Each row comes from the steps of one walk. Every step used is in the known rows, and no mark comes twice. Write the walk behind each row, first mark first.
In the rows, 128 means zero.
Known rows:
u, n, y, g, v: [134  79 133 121 152  92 103 119 106 124 128 181 142 135 171 133 127 161
 121 157]
y, g, u, n: [119 147 106 114 105 110  89 130 115  90 112 156 102 136 182 139 148 158
 116 172]
n, y, g, v, w, u: [131  98 106 119 142  79 105  68  77 194 153 123 159 161 170 130 129 159
 130 120]
n, b: [132  97 105  95  88 110 110 148 119  84  83 118  81 198 136 102 119 153
 103 140]
u, n, y, g, v, w, b: [110  80 135 132 157 101 110  74  85 164 112 166 154 117 169 181 143 140
 122 110]
u, g, v, w, b, n: [ 89 150 125 125 119 104  99 162  79 126 104 135 137  65 160 138 166 141
 108 100]
b, n, u, g, v, w: [ 92 164 129 134 128 108  92 183 113 109 100 145 137  89 161 107 165 128
 127 122]
u, g, v, w, b: [100 131 120 112 110 125 105 148  77 157 117 109 103  67 161 139 148 146
 101 101]
g, v: [141 135 104  86  86  81  92 169 115 126 116 118  87 124 148  64 124 183
 101 146]
y, g, v, w, b, n, u: [103 120 127 125 136  90  80 104  80 163 101 164 146 112 160 133 166 142
 133 128]
v, w, u: [109 142 120  99  66 130 103  83  98 122 131  57 118 172 168 161 137 134
 112  76]
y, n: [136 129 142  72  65  78  99  90 109  80 150 134 122 184 157  52 117 142
  97 145]
u, g, v, w: [105 148 106 111 105 150  99 164  85 130 142 108 123  73 164  89 140 152
 104 124]
u, n, y, g: [134  82 134 110 131  95 110  87 107  76 128 167 135 170 173 171 129 140
 115 150]
w, b, n, u, g: [117 129 169 115 109  74 110 158 124  79  62 140  68 144 154 195 165 116
 108 111]
g, v, w: [110 142  90  96  86 116  91 133  92 152 135 103 130 109 155  68 137 165
 111 118]
w, b: [139 113 140  75  65  80 115 115 110 105  86 101  50 173 148 183 135 144
  92 109]
v, w: [110 145 105  84  59 136 102  98  95  94 136  82 130 145 160 117 138 131
 107 106]

Write each row's walk:
[126  95 132  92  91  91 103 104 109  93 114 154 124 213 144  44 112 143
  98 147] => y, n, b
[103 126 147 119 125 127 105 154 111 186  92 113  68  93 155 153 147 132
 111 105] => n, u, g, v, w, b
[112 146 105 112  90 108  91 124 102 184 127  80 121 127 161 111 135 163
 113  90] => g, v, w, u
[146 132  99  98 121  42 116  90 105 119 133 146 120 180 173 128 134 150
 123 171] => n, y, g, u
[133 140 127 117 106  96 100 178 112 156 122  95  68 122 169 140 127 165
 102 112] => w, u, g, v
[106 121 127  84  63 118 113  76  87 125 107  82 108 151 154 176 147 126
 103  82] => v, w, b
[119 149 120 117 109  60 121 140 151 106  85 146  93 158 172 144 141 143
 103 137] => g, u, n, y
[110 141 124 116 124 149  99 172 118 154 114 112  81  93 161 107 141 136
 115 128] => n, u, g, v, w
[ 92 138 145 107  89 106 103  94 104 113  74 117 120 148 153 179 168 109
 120  82] => v, w, b, n, u
[131  83 117 105 144  66 114  63  66 184 131 143 155 139 160 151 137 149
 124 121] => n, y, g, v, w, b
[122 126 164 105 123  89  96 153 123 146 134 156  90 131 160  48 121 138
 107 153] => y, n, u, g, v
[110 118 100 129 128 113  92 140 119 101  83 174 100 149 171 132 143 156
 115 169] => y, g, u, n, b
[ 94  83 106 150 151 148  79 109  86 179 115 148 147 134 168 134 138 165
 132 117] => y, g, v, w, u, n, b
[101 123 119 118 125  56 108 104  85 158  97 141 166 115 150 131 157 148
 122  86] => g, v, w, b, n, y
[101 111 116 134 127 139  77 100  85 161 141 129 151 110 179 145 143 163
 130 120] => y, g, v, w, u, n
[ 93 142 110 122 123  47 109  62  76 126  99 150 175 144 170 185 177 122
 129 103] => v, w, b, n, y, g, u
[132  91 130 114 140   7 105 103  82 135  93 181 150 147 152 161 156 153
 125 130] => w, b, n, y, g, v
[134 138 135 109 122 112 104 201 135 142 103 124  42 109 156 105 130 150
 107 150] => n, u, g, v
[135 102 140 108 112  89 126 115 133  70 111 146 112 172 163 157 124 135
 102 127] => u, n, y
[115 132 158 125 129  57 100 183 122 127  59 160  72 111 149 162 164 136
 112 117] => w, b, n, u, g, v
[101 132 153 114 122 124  94 126 107 163 144 143 127 115 166  55 131 125
 114 129] => y, n, u, g, v, w
[135  91 140 137 148  71 101 112 119 159 118 146 119 167 178 176 127 163
 120 121] => w, u, n, y, g, v
[ 97 120 131 107 100  68 122  71  85 102  95 124 167 159 154 181 165 113
 115  77] => v, w, b, n, y
[111 121 108 137 147  47  97  91  76 141 135 156 209 149 170 129 153 147
 141 115] => b, n, y, g, v, w, u
